Every row comes from one small tree of marks. Brackets hold a mark, then the marks that hang from it, in the order of their numbers. Every link used is in the known rows. Which tree was each row made from?
Known rows:
[Q_836 [Q_212 Q_769] [Q_352 Q_552]]: [ 27.7  -3.7 -20.2   6.5 -21.5  10.3  15.8 -25.5  36.0 -21.4  11.0   3.1
   2.5 -34.6   3.5   2.6  32.9  24.4   3.6  12.7 -13.3  -6.3  -7.9]
[Q_352 Q_552 Q_836]: [  4.7   6.7  -1.7   5.7  23.5   7.6 -15.5   3.9 -16.0  -0.6  10.3  -9.3
  -8.3  -6.6  14.6   0.2 -32.5  -1.7   2.2 -11.1   2.2   6.8   9.8]
[Q_282 [Q_552 [Q_352 [Q_976 Q_130 Q_260]]]]: [ -6.4  -3.6 -27.0 -11.2 -10.4   6.4   4.1  24.2  26.8   8.1  -8.0  -2.5
   2.6  14.4  -5.4 -15.4   4.7 -20.3   4.7   3.1  13.7   1.8 -12.2]
[Q_282 [Q_552 [Q_352 Q_976]]]: [  6.3  -4.2 -21.2  -5.7   2.0 -10.5   8.5  19.1  16.0 -12.5 -11.8  -6.9
   0.3  13.9 -16.8  -1.7 -10.5 -15.4   2.1   6.5  19.8  12.9  13.3]
[Q_352 [Q_836 [Q_212 [Q_769 Q_130]]] Q_976]: [  7.9 -10.1  16.1   4.7  -5.9 -11.3 -54.3  37.1 -48.3 -31.1 -13.1   7.5
   5.9  -0.4   5.9   2.6  -3.9  32.9   1.5  -8.2 -11.5   8.7   2.8]
[Q_769 Q_130 Q_212]: [ -8.4  -0.6   2.5 -15.5 -11.5  25.6  39.7 -26.4  24.6 -42.5  -6.7 -13.3
  10.8  11.1  -8.7  21.4 -22.5   4.8  -6.6 -14.3  -7.5   6.9 -17.2]
[Q_212 [Q_769 Q_130] Q_976]: [-20.8  12.1   9.8  13.0 -42.3  -1.0 -20.5   9.1  -8.4  14.1 -16.4   9.6
  29.4   4.1 -29.0  23.2   7.4  40.2  -5.5  10.8 -11.6  -0.4  50.3]
[Q_352 Q_552]: [  2.9  14.0 -17.8   5.2   2.5  16.5  21.5 -27.4  18.9   8.2   4.7  -2.6
   4.0  -7.2   1.0   1.9 -24.3 -14.9  -0.4 -10.6  -0.2   5.7   2.3]
[Q_282 [Q_552 [Q_352 Q_836]]]: [  4.9  -8.3 -30.7   7.0  27.0  -3.1  10.1  21.8   4.3 -19.0  -5.4 -20.0
  -8.0  11.8 -12.9   3.1  -4.5  -0.6   5.5  16.1  16.7   6.0  11.9]
[Q_836 [Q_352 Q_552 [Q_976 Q_130 Q_260]]]: [ -7.2   2.1   4.2 -31.3 -38.0  19.7   2.1   3.7  28.5   9.4  21.7   2.9
  -2.9 -20.7  22.4 -14.8  -2.6  -7.2  -1.3 -15.9   2.6  -4.0 -12.9]
[Q_352 Q_552 [Q_836 [Q_212 Q_769 Q_976]]]: [ 16.5   3.7  10.5  16.9   8.4 -10.9 -56.6  21.5 -37.4  12.6   5.5   9.1
  -2.3 -12.0   7.1  -1.5   6.5  33.9   5.0  11.7 -15.4  -4.2  21.9]
[Q_552 Q_352]: [-12.8   0.7 -30.8  13.9  27.6  -7.8  65.3 -49.8  38.2 -23.0  -3.6  -9.6
  -6.6   4.7 -19.7   6.4   0.2 -36.2   2.7   0.8   7.5   7.5   8.1]
[Q_282 [Q_552 [Q_352 Q_836 Q_976]]]: [  7.9 -10.7  -9.8  -6.9  18.5 -18.3 -16.1  45.5 -14.8 -22.9  -6.7 -12.7
  -8.5  15.2  -4.5  -3.1 -18.1  -1.4   3.8   5.6  20.9  12.3  14.5]
[Q_836 Q_212 [Q_352 Q_552 [Q_976 Q_130]]]: [ 12.4  -3.3   8.7 -11.4 -27.7  13.9   0.3   2.1   5.3 -22.7  19.9   4.0
  -6.9 -28.0  14.5 -16.7   8.6  -2.9   0.2 -16.7   1.5  -1.2 -29.7]
[Q_260 Q_795]: [ 10.2   2.8  -5.0  21.2  -6.3  -9.1  31.4 -30.5  28.1  17.6 -11.4  -9.4
   3.6   2.5  -3.1   9.2 -25.8 -35.2  -3.1   4.8  12.2   0.1   3.6]
[Q_282 [Q_552 [Q_352 [Q_836 Q_212]]]]: [ 19.1 -16.1 -35.1  13.2  41.8  -0.3  17.2  13.4  -4.6 -27.0  -6.4 -16.8
 -11.5   9.7 -10.6  -3.6  15.5   4.1   6.9  16.4  10.4   4.8 -13.9]
[Q_976 Q_130 [Q_260 Q_795]]: [ -9.3   9.1 -15.7  13.2 -24.9  19.0  21.9 -30.4  40.0  44.8  -5.3  -2.9
   4.8   1.6  11.7  -7.0  -1.3 -44.1   1.6   0.0   0.9 -13.6 -26.5]
[Q_552 [Q_352 [Q_836 Q_212]]]: [  1.6 -14.7 -25.4  18.7  62.3 -13.6  39.9 -34.4  -6.1 -37.1  -2.1 -12.6
 -21.0   1.8  -5.1  -2.1  13.6 -13.6   7.7   1.5   2.2   3.7 -15.9]
[Q_836 Q_212 [Q_352 Q_552 Q_976]]: [ 26.8 -12.9   3.9 -18.2  -6.1  -0.5  12.2 -10.0   5.0 -27.8  14.1   3.3
  -9.3 -25.1  11.3  -9.4   7.6  10.9  -2.4 -10.4   4.4   1.6 -26.6]
[Q_552 [Q_352 [Q_976 Q_260]]]: [-11.6  -8.4 -16.9 -12.7  24.0 -16.1  42.8 -28.4  25.2  -4.0  -6.4   3.5
  -9.5   9.9  -2.1  -7.1   2.0 -33.4   2.6  -6.1   6.9   4.1  -3.4]
[Q_212 Q_976]: [-10.5  10.8  10.4   7.8   9.8  -9.8  23.7 -12.1  -5.5  24.2  -2.7   1.1
   9.3   5.9 -20.9  14.6   6.5   8.2 -10.2   7.2   2.3  -0.9  12.1]

Write each row's tree:
[ -8.1   7.3  17.4 -16.9  -8.3   9.3 -56.4  31.4 -27.0  25.7  12.4   5.3
  -7.9  -2.8  36.4 -21.5 -30.3 -11.8   5.4 -26.2  -1.7   0.5 -10.6]	[Q_352 Q_552 Q_836 [Q_976 Q_130 Q_260]]
[-27.0  12.7   1.7   1.6  -6.5  11.8  12.7 -11.8   4.6  49.7   1.7   6.7
   9.2   6.4  -6.3  -1.7  24.6  -0.3  -6.2   2.1  -5.6 -13.2 -11.7]	[Q_212 [Q_976 Q_130 Q_260]]
[-14.4   8.9  15.9 -16.3 -11.8  16.4  26.0 -19.8  26.5  20.6   9.2   0.2
   3.0  11.4   4.6   3.2  11.0 -10.9  -6.1   5.1  -8.2 -15.2 -28.0]	[Q_769 [Q_212 [Q_976 Q_130 Q_260]]]
[ 19.5 -10.8  13.1  10.2  13.5 -22.0 -40.3  25.5 -32.6 -23.7  -6.2   9.5
  -1.0  -5.5  13.3  -1.8   3.7  17.5   2.3   2.4  -7.8   3.8  -9.8]	[Q_352 [Q_836 [Q_212 Q_769]] Q_976]
[-15.2  -2.7  16.4 -29.6  -8.9  17.9  20.0 -16.3   9.3   1.8  -6.0  -2.2
  10.2  20.8  -7.7  15.4   4.1  27.9  -9.5  -0.9  -8.3  -6.7 -11.2]	[Q_769 Q_130 [Q_212 [Q_976 Q_260]]]
[-24.3  26.0  10.9  28.0 -49.7   0.2 -17.1   9.0   8.0  29.0  -0.9  13.1
  23.6  -5.5 -16.6  10.9  16.0   5.2  -2.8  16.9 -11.4  -8.0  35.4]	[Q_212 Q_769 [Q_976 Q_130]]
[  0.7  -1.9  15.5 -22.7  13.9   3.3  35.4 -36.7  28.1  15.6   4.2   0.8
   1.6  15.4   2.1   9.8  15.9  -2.1  -8.3  12.3  -6.7 -13.0 -29.1]	[Q_769 [Q_212 [Q_976 Q_260]]]
[  5.8   4.6   1.2 -23.1   0.0   4.9 -12.4  -8.5   9.8  28.4   1.5  12.7
   0.2   0.3  19.9 -14.2 -22.1 -11.9  -1.4 -17.2   0.3   3.4  -5.6]	[Q_352 Q_552 [Q_976 Q_260]]
[ -9.9  14.9  28.7  -2.5 -15.2   4.3 -56.6  45.8 -40.9   0.8  14.8   0.2
  -7.3  -8.5  26.6 -12.6 -45.7 -19.9   3.3 -28.6   3.3   9.7   9.2]	[Q_352 Q_552 Q_836 [Q_976 Q_130]]
[ 21.8  -2.6  -9.0  11.1  40.0   7.9 -12.8  -4.8 -27.8  -7.4   9.2  -6.0
 -12.5 -11.2  14.2  -6.2  -7.7  11.2   5.1 -10.4  -6.8   3.3 -18.6]	[Q_352 Q_552 [Q_836 Q_212]]
[  7.6  -0.7  11.1 -25.3 -19.5   0.1  11.4  -3.9  16.7 -16.2  16.9  -1.8
  -5.3 -20.9  10.9  -0.1 -16.8   2.1  -5.1 -11.1  12.4   7.3   9.8]	[Q_836 [Q_352 Q_552 Q_976]]
[ -6.1  -4.6  26.2 -21.9 -31.1   8.5   8.1 -16.2   9.9  17.2 -11.7  -4.0
   8.1  21.6  -1.7  12.9 -12.7   8.0  -7.9   3.7  -0.3  -7.6  -4.1]	[Q_769 Q_130 [Q_212 [Q_976 [Q_260 Q_795]]]]
[ -7.8   3.7 -16.2   2.3 -20.1   0.3   1.9  27.8  15.6 -11.7  -7.9  -7.1
   3.4  10.8 -13.2  -7.6  -9.2 -26.4   3.1   2.3  16.2   9.7   6.1]	[Q_282 [Q_552 [Q_352 [Q_976 Q_130]]]]
[ 20.2  -4.8  19.4  -5.3  25.3 -10.3 -48.4  23.2 -48.4 -11.5   6.2   4.6
 -14.2  -7.3  24.5 -12.9 -25.9   4.1   3.8 -20.5  -2.0   9.0 -16.1]	[Q_352 Q_552 [Q_836 Q_212] Q_976]
[-22.4   6.5  -2.2  -2.5 -32.4   8.2 -18.4  -0.1   6.1  40.3 -17.2  14.3
  28.7   9.0 -18.4  14.9  24.0  45.9  -4.3  14.9 -16.5  -8.4  38.1]	[Q_212 [Q_769 Q_130] [Q_976 Q_260]]
[ -2.6 -12.7  -4.4  16.5  58.5 -24.8  25.5 -12.9 -29.0 -21.0   0.6  -7.0
 -19.2   6.4 -12.9   0.1  21.7  -1.6   4.1   8.5   2.9  -0.4   2.7]	[Q_552 [Q_352 [Q_836 [Q_212 Q_976]]]]
[  9.7   0.3  -1.6  26.7   1.7  -9.9   3.0  -9.8  -3.6  11.4 -10.2  15.6
  13.7  -6.6 -17.7   9.5  39.4  26.2  -2.4  22.2 -15.2  -7.9   3.0]	[Q_836 [Q_212 Q_769 Q_976]]
[  1.2   6.5   5.7  14.8 -30.8 -19.0 -17.3 -13.5  23.8  65.5 -13.8  14.9
  15.8   2.9  -2.8   8.9  16.1   5.6  -1.4  31.1  -1.5 -17.2  33.2]	[Q_212 Q_769 [Q_976 [Q_260 Q_795]]]
[ -1.0  -7.7  -4.1  23.0  36.5 -27.7   2.0  -8.9 -18.1 -18.7  -2.8   1.3
 -11.9   0.8 -13.6   1.6  27.1   6.2   8.1  22.0  -5.7  -2.9  21.6]	[Q_552 [Q_352 [Q_836 [Q_212 Q_769 Q_976]]]]
[-14.0   5.4   7.7   7.8 -53.7  -4.5 -35.2  -1.4   9.4  52.6 -23.3  12.8
  24.0   8.4 -12.8  11.3   8.3  26.4  -1.2  19.3  -6.0 -11.1  43.6]	[Q_212 [Q_769 Q_130] [Q_976 [Q_260 Q_795]]]
[ -7.9 -14.5  -4.7 -12.0  44.4 -25.3  10.3  -4.3  -5.0 -12.0  -2.4  -2.4
 -19.0  12.3   8.7  -8.4  -6.2 -24.8   5.1  -4.6   7.8   5.3   2.8]	[Q_552 [Q_352 Q_836 [Q_976 Q_260]]]
[-26.3   6.9  -2.7   8.4  -7.7  -7.6  27.0  -7.0  13.0 -21.8   0.5  -0.2
  -5.6   3.5  -8.4  -6.3 -14.6 -54.5   3.1 -14.5   8.9   9.1   9.5]	[Q_552 [Q_352 [Q_976 Q_130]]]
[ 26.6 -10.9 -18.5  -5.7   6.5  17.2  40.7 -33.1  24.5 -21.6  14.9  -5.7
  -7.2 -27.3   4.8  -4.5  20.5  11.4  -0.5  -1.2  -1.0  -2.5 -30.7]	[Q_836 Q_212 [Q_352 Q_552]]
[-13.0  15.3  26.9  -4.3 -16.8   9.7  24.9  -6.5  15.4  -0.9   9.5  -2.8
   3.7   7.2  -5.9  12.0  -1.9 -18.0  -8.3   1.3  -3.5  -8.2 -13.3]	[Q_769 [Q_212 [Q_976 Q_130]]]
[ 17.9  -7.8   5.0  -7.7   4.2   0.3  18.6 -16.2  -1.0   1.3  16.5   0.4
  -6.1 -21.6  -4.9  -1.2  32.0  32.7  -5.1   8.7   1.1  -8.8 -10.4]	[Q_836 [Q_212 Q_976] [Q_352 Q_552]]
[ -6.2  -2.4  -8.3  -0.4  -4.5  -5.1 -22.7  56.1 -13.8 -19.3  -1.7 -11.7
  -5.9  10.8  -1.8  -8.3 -17.5 -12.1   5.9   1.0  18.7   9.3  10.8]	[Q_282 [Q_552 [Q_352 Q_836 [Q_976 Q_130]]]]
[-13.7   3.0  25.3 -16.9 -18.6  11.7  17.5  -5.5  -4.4 -19.6  -5.4  -4.9
  12.0  16.4 -17.6  23.0 -15.2  21.6 -10.1  -3.8  -3.3   2.0   5.2]	[Q_769 Q_130 [Q_212 Q_976]]
[ -5.2  -2.3  12.1  18.7  24.6   0.6 -17.3  12.2 -48.7   3.9   5.7  -2.7
  -4.1  -0.1  -0.4  -1.8  18.2  12.0  -1.7   2.6  -5.5  -7.4 -19.8]	[Q_352 [Q_836 [Q_212 [Q_976 Q_130]]]]
[  6.2   3.3  22.2   4.3   0.2   3.5 -57.8  37.8 -49.1  -6.0  11.4   4.6
 -11.3  -9.9  26.4 -20.7 -24.0  -9.5   5.0 -27.1  -4.2   5.6 -18.3]	[Q_352 Q_552 [Q_836 Q_212] [Q_976 Q_130]]
[  5.0  -3.1 -25.9  20.7 -15.1  16.4  12.7 -17.7   8.5 -22.2 -19.5   6.6
  21.3  -5.9 -17.0  10.5  24.4  27.7   1.1   2.5 -21.4   1.3  -6.5]	[Q_836 [Q_212 [Q_769 Q_130]]]
[  8.2  -2.5  13.2 -24.3  20.3  -4.4 -47.1  22.6 -26.3  20.2   7.2   4.8
 -10.3   0.9  34.3 -14.3 -28.9  -0.9   2.3 -18.9   1.5   4.0  -1.6]	[Q_352 Q_552 Q_836 [Q_976 Q_260]]
